Known rows, with every step that occurs:
e > t > f > n: -0.55; -0.52; +0.12; -0.25; -1.65; +1.37; +0.61; -1.21; +0.22; +1.74; -0.16; -3.01; +3.21; +2.10; -2.13; +0.17; +2.03; -0.53; +0.07; +0.36
e > z > q: +3.66; -0.84; +2.16; +0.25; +3.84; +0.24; +0.84; -3.84; -2.07; -1.47; -1.82; -1.51; -0.06; +4.73; +2.01; -1.22; -1.21; -2.49; -0.50; -2.85
t > f > n > z > q: +1.08; +2.66; +2.82; +1.02; -1.61; -0.34; +4.42; -2.02; -1.78; -2.10; +0.11; -3.08; -0.29; -0.20; -1.05; +0.95; +1.61; -0.38; -1.37; +0.58
e > t: -0.55; -0.46; -0.26; -0.60; +1.44; +2.66; -1.13; -2.81; -0.55; +1.65; -0.67; -2.30; +2.78; +3.39; +0.79; +0.45; -0.61; -1.37; +1.38; -0.51
e > n > p > z: -0.61; +0.15; +0.22; -0.99; +1.75; -1.31; -3.01; +0.37; -0.92; -0.39; +1.73; +1.49; -0.71; -2.54; +1.58; -2.07; -4.49; +2.17; -0.31; +1.31
f > n > z: +0.43; +1.30; +0.80; +1.98; -2.90; +1.76; +4.04; -0.63; -2.61; -0.54; +2.01; -2.52; +2.58; -2.43; -0.73; +1.46; -0.85; -1.29; -2.99; +1.03
n > z > t > f > e: -1.07; -0.32; -0.68; +0.35; -3.22; -0.16; +3.05; +0.90; +0.55; -1.12; -1.61; -1.13; -1.67; +0.17; +0.58; +3.65; +4.64; -1.78; -0.33; +0.26
f > e > n > z: -1.05; +0.80; -1.45; +2.15; -1.34; -0.70; +3.05; +2.08; -1.45; -2.06; -0.19; -1.74; -0.02; -0.95; +3.68; +3.06; -0.63; -0.48; -3.46; -0.38
z > f: +0.55; +1.21; -0.78; +2.03; +2.64; +2.52; -0.09; -0.01; +1.45; +3.48; -0.40; +0.47; +1.55; -0.15; -0.64; -1.96; -0.53; -0.10; +0.72; -1.42
p > z > t > f > n: +0.00; -2.61; +0.56; +0.21; -3.14; +0.59; +1.13; +0.84; +0.14; +2.01; +0.57; +0.62; +1.91; -2.24; -4.20; -1.72; +2.09; +0.72; +0.57; +1.40
f > e > z > q: +2.37; -0.95; +0.22; +1.20; +2.40; -0.79; +1.57; -1.41; -2.33; -3.54; -3.46; -0.76; -0.44; +5.89; +2.87; +1.79; +0.44; -3.46; -0.50; -4.54
n > z > t > f: +0.25; +0.08; +1.07; -0.68; -1.67; +1.07; +2.41; -1.66; +0.74; +0.86; +0.05; -2.02; -1.34; -0.87; -0.08; +0.76; +2.90; -0.71; -0.19; +1.87
f > p: +0.63; +0.83; -0.07; +0.41; +1.00; +0.18; -1.52; -0.59; -0.47; -0.29; +1.32; +0.01; +1.17; +0.54; +0.35; +0.92; -3.13; +0.45; +0.54; -0.30
e > n > z: +0.20; +1.07; +0.42; +1.40; -0.14; +0.49; +2.39; -0.39; -1.11; -0.07; +1.52; -2.49; +0.52; -2.16; +2.73; +0.27; -2.18; +0.54; -3.22; +1.42
f > p > z: +0.06; -0.29; -1.12; +1.02; +0.02; -0.09; -3.21; -0.69; -1.78; -1.36; +1.79; +1.95; +1.05; -1.50; -1.42; -0.11; -3.00; +1.77; +0.45; -1.02
n > p > z > f > e > t: -2.68; +1.06; -2.99; -3.18; +1.14; +1.62; -4.02; +1.18; +0.90; -0.07; -0.36; +3.53; -0.69; +1.47; +0.00; -0.18; +0.82; -0.91; +1.75; -1.20
z > t > f > e > n > p: -1.22; -0.33; +0.48; -3.25; +0.15; -2.39; +0.16; +3.50; +3.31; +0.29; -0.82; +0.61; -3.18; +1.06; +2.92; +0.88; +0.61; +0.24; +0.86; +2.45
f > n: +0.64; +0.09; +0.68; +2.54; -0.82; +1.34; +2.44; +0.37; -1.42; +1.37; +0.56; -1.85; +3.95; -0.51; -1.26; +0.21; -1.80; -0.76; -0.58; +0.02
f > n > p: +0.10; +1.38; +1.61; -0.81; +0.01; +0.54; +0.47; +0.17; -1.13; +0.34; +1.77; -0.53; +1.47; -0.93; -0.28; +0.20; -3.27; -0.85; +0.11; +1.59
n > p > z > q: +0.49; +1.75; +2.05; -1.83; +3.28; -0.79; -2.35; -2.80; -2.25; -2.42; -0.30; +1.53; -1.95; +0.59; +0.99; -1.33; -3.29; +0.52; +2.76; -0.47
p > z > t > f > e: -1.38; -2.71; -1.95; +1.13; -1.87; -0.77; -0.26; +1.62; +0.34; -0.29; -2.55; +1.76; -0.46; +0.00; -1.68; +1.28; +3.78; -0.06; +1.97; -1.41

Rows:
-1.17; -0.55; -0.46; -0.77; -2.03; +0.62; +4.02; +2.70; +0.36; -0.56; +0.06; -0.94; -0.41; -0.33; +3.63; +2.20; +0.34; -1.54; -2.33; +1.89 | f > e > n > z > t
+0.13; -1.60; -0.03; -2.03; -0.76; +0.93; -2.13; -0.02; +0.09; +0.18; +2.06; +2.74; +0.58; -0.96; -1.32; -0.76; -1.81; +0.94; +1.59; +1.07 | f > p > z > t
+2.52; -1.16; +0.29; +1.44; +1.82; -2.50; +0.82; -1.58; -1.02; -3.50; -4.17; -0.94; -1.84; +5.86; +1.50; +1.62; +3.08; -2.52; -0.35; -4.61 | t > f > e > z > q
+2.52; -3.59; +1.12; -1.09; +0.61; +0.17; +0.18; -1.86; +1.29; +1.64; -1.38; -0.94; -0.69; +2.78; -0.46; -1.36; +2.78; -1.99; -0.48; -0.57 | e > z > t > f
+0.26; +2.51; -0.73; +1.51; +0.64; +2.92; +1.68; -0.75; +0.24; +1.49; +1.02; -0.50; +0.22; -2.03; -0.11; -0.51; +0.45; -0.71; -1.78; -0.17 | n > z > f
-0.64; -1.14; +1.28; -3.71; +0.29; -1.73; -2.46; +0.97; +2.06; +1.32; +1.16; +1.77; -2.79; -2.07; +0.21; -3.05; -0.79; +2.46; +0.86; +3.39 | e > n > p > z > t > f
-0.48; +1.61; -0.55; -1.55; +2.93; +0.06; -2.94; +1.83; +1.54; +1.90; +2.16; +3.35; -1.10; -3.17; +0.54; -4.31; -3.12; +2.50; -0.49; +1.21 | e > n > p > z > f
+1.23; +2.75; +2.90; +0.68; -1.02; +1.43; +5.15; -2.02; -2.93; -2.05; +0.82; -2.75; +1.26; -0.23; +0.38; +0.82; -0.94; -1.44; -1.61; +0.88 | f > n > z > q
-1.80; -0.11; -1.70; +0.16; -0.31; -4.02; -2.76; +2.54; +0.15; -2.34; -0.80; +1.93; -2.61; -1.71; +0.95; +0.65; -0.22; +2.15; -0.38; -0.48 | t > f > e > n > p > z
+0.58; -0.25; +0.54; +2.80; -1.44; -0.31; +1.84; +0.09; -0.37; +1.40; -0.26; -2.02; +2.46; -0.55; -2.76; +0.13; +0.93; +0.22; -0.61; -0.09 | t > f > n
+0.53; -1.47; +0.97; -0.32; +0.29; +0.63; +0.68; -0.98; +2.04; +2.70; -1.34; -1.11; +0.05; +1.11; -0.93; -0.68; +1.98; -0.09; +2.12; +0.71 | z > t > f
-0.31; +0.72; +0.59; -3.19; +0.96; -0.88; -3.92; -3.53; -0.18; -2.54; +0.10; +0.68; -0.93; +3.75; -1.00; -0.61; +0.64; +1.62; +2.50; -0.57 | e > t > f > p > z > q
-0.44; -0.89; +1.04; -3.07; +0.19; -0.67; -2.81; -0.97; +1.17; +0.90; +0.25; +1.85; -2.65; -1.44; -1.28; -1.66; +0.64; +1.13; +2.85; +1.96 | n > p > z > t > f
+0.04; -2.54; -0.05; +0.26; -0.57; +0.35; -0.95; -0.89; +0.56; +1.77; -0.88; +1.03; +0.16; -1.11; -2.32; -1.73; +2.22; +1.17; +2.05; +0.19 | p > z > t > f
-0.23; +2.24; +0.58; +1.25; -0.41; -2.70; +3.48; +0.53; -0.52; -3.64; -2.06; -2.28; -2.66; +1.32; +3.29; +2.37; +1.94; +0.37; -1.95; -0.56 | t > f > e > n > z > q
-0.54; +0.28; -0.15; -0.26; +1.25; -0.15; -3.53; -1.58; -1.93; -0.84; +0.87; +1.76; -0.55; -1.86; +0.04; -0.65; -3.22; +0.78; +1.44; -0.39 | n > p > z
-0.64; -0.47; -1.91; +3.66; -0.36; -1.49; +0.41; +0.85; -0.12; -0.87; -3.32; -0.97; +0.18; +1.53; -0.19; +3.10; +2.55; -0.36; +0.80; -3.13 | t > f > e
+0.24; +1.60; +1.53; -0.50; -0.65; -1.26; -0.08; -0.10; +0.26; +0.40; +1.22; -0.88; -0.30; -1.04; -1.65; +0.12; -0.48; +0.31; +0.32; +1.42 | t > f > n > p
-1.53; +1.42; -2.77; -0.01; +1.05; +0.10; -2.77; +2.28; +0.22; -0.79; -0.39; +4.38; -1.37; -1.36; -0.35; -0.08; -0.23; -0.09; +1.17; -1.93 | n > p > z > f > e
-1.16; -0.17; -3.80; +3.28; +0.35; +1.13; -0.93; +2.38; -0.30; +0.38; -1.75; +3.45; +1.24; -1.25; -1.51; -0.11; +1.19; -0.02; +0.53; -3.58 | p > z > f > e
+0.12; +3.08; -0.41; -1.20; +0.33; +0.95; +0.41; +1.86; +1.93; +0.48; +4.10; +0.92; -0.85; -2.80; +1.67; -1.30; -2.12; +1.54; -3.66; +2.46 | e > n > z > f > p
-1.93; -0.12; -1.79; -0.20; +0.39; -2.34; -2.21; +2.80; -1.20; -2.22; +0.11; +2.44; -1.04; -1.50; +2.46; +0.72; -3.08; +1.02; -0.61; -0.31 | f > e > n > p > z
+2.61; -2.82; +1.07; -3.06; -0.05; -0.68; -1.55; -1.13; +2.01; -0.02; +0.81; +0.44; -1.79; +2.81; -0.38; -0.68; +1.48; -1.15; -0.86; +0.32 | e > z > t > f > p
-1.76; -0.84; -2.15; +0.40; +0.18; +1.57; -0.40; -0.26; -0.85; -0.29; -2.54; -1.54; +2.46; +4.48; +1.55; +3.38; +0.87; -2.40; +1.08; -2.21 | f > e > t
+2.74; -3.70; +1.13; -1.29; +1.41; +1.82; +0.83; -1.84; +0.16; +1.72; -0.45; -0.69; +0.67; +2.92; +0.99; -1.25; +0.02; -3.21; -0.72; -0.47 | e > z > t
-1.04; +0.78; -1.61; +2.56; -2.10; -2.27; +2.49; +1.90; -0.24; -2.28; -1.00; -2.02; -1.26; -1.10; +2.41; +3.10; +2.04; +0.48; -3.37; -0.40 | t > f > e > n > z
-0.36; +1.55; -0.77; -0.86; +2.42; +1.23; -3.54; +0.00; +0.41; +1.33; +1.23; +3.59; -1.04; -2.53; -1.20; -2.97; -1.72; +1.02; +1.28; -0.32 | n > p > z > f
-0.79; -0.68; -1.78; +3.02; -0.07; -2.54; +0.79; +2.72; +0.85; -0.17; -2.46; -1.24; -0.14; +0.87; +1.63; +1.65; +1.18; +1.05; -1.11; -1.48 | t > f > e > n
+0.51; -1.40; +1.53; -0.01; -2.11; +0.85; +2.98; +0.82; +1.60; +2.81; +0.05; -1.34; +1.97; -0.08; -2.60; -0.78; +1.88; -0.41; +0.75; +1.97 | z > t > f > n
-0.08; +1.28; +1.28; -1.43; +2.80; -0.87; -1.36; +0.33; +0.51; +0.87; +1.30; -0.52; -0.78; -0.48; +3.41; -1.03; -4.78; +1.18; -0.30; +1.89 | e > n > p
-0.88; -1.57; -0.82; +0.74; -1.02; -0.30; +1.42; +1.70; +1.67; +0.79; -3.06; -0.23; -0.41; +2.20; +0.15; +2.21; +3.39; -1.21; +2.05; -0.96 | z > t > f > e
+0.85; +1.03; +0.95; -0.03; +1.29; -2.15; -2.67; -2.16; -0.72; -3.04; +0.10; +1.41; -1.70; +0.75; -1.45; -0.86; -0.50; +2.46; +1.81; -1.35 | t > f > p > z > q
+0.10; +0.11; -1.17; +2.22; -0.80; +2.58; +0.70; +1.67; -0.50; +2.42; +1.61; +2.21; +3.57; -3.34; -4.24; -2.92; -0.36; +0.61; -0.87; -0.73 | p > z > f > n
+0.71; +0.62; -0.25; +0.86; +0.34; -1.53; -2.18; -0.77; +0.90; -0.45; +0.69; -0.45; -0.35; +0.37; -0.96; +0.86; -0.38; +1.54; +0.77; -0.57 | t > f > p
-0.09; -0.39; -1.16; +1.18; -0.80; -1.80; -3.80; -0.83; -0.47; -1.51; +1.03; +1.79; -0.33; -1.64; -2.66; -0.09; -0.16; +2.84; +0.70; -1.04 | t > f > p > z
+0.28; +0.12; +1.78; -0.75; -3.63; +2.86; +5.17; +0.25; -0.80; +1.07; +2.36; -1.95; +2.12; -1.93; -0.77; +0.82; +0.33; -2.21; -1.89; +3.54 | f > n > z > t
-0.72; -0.59; -0.40; -0.34; +0.71; +0.95; -1.76; -2.89; +0.74; +1.76; -1.61; -2.72; +1.20; +3.37; -0.52; +0.34; +1.99; -0.33; +1.54; -0.80 | e > t > f
+0.17; -0.15; +1.41; -1.35; -1.30; -0.11; +2.84; +0.30; +1.79; +1.34; +0.85; -2.15; -1.49; -1.69; +1.58; -0.59; +1.44; +0.66; -2.10; +3.49 | e > n > z > t > f
+0.79; +1.95; -0.89; +0.06; +2.17; +1.55; -1.57; +0.89; +2.19; +1.86; +2.00; +1.95; +0.88; -0.15; -0.62; -1.27; -1.86; +0.68; +0.33; -0.27 | z > f > p
-0.47; -0.83; +1.67; -3.34; -1.66; +1.26; -0.09; +0.93; -0.48; +1.02; +2.49; +2.24; +0.86; -2.49; -1.84; -1.60; -2.08; -0.39; +1.14; +3.12 | f > n > p > z > t
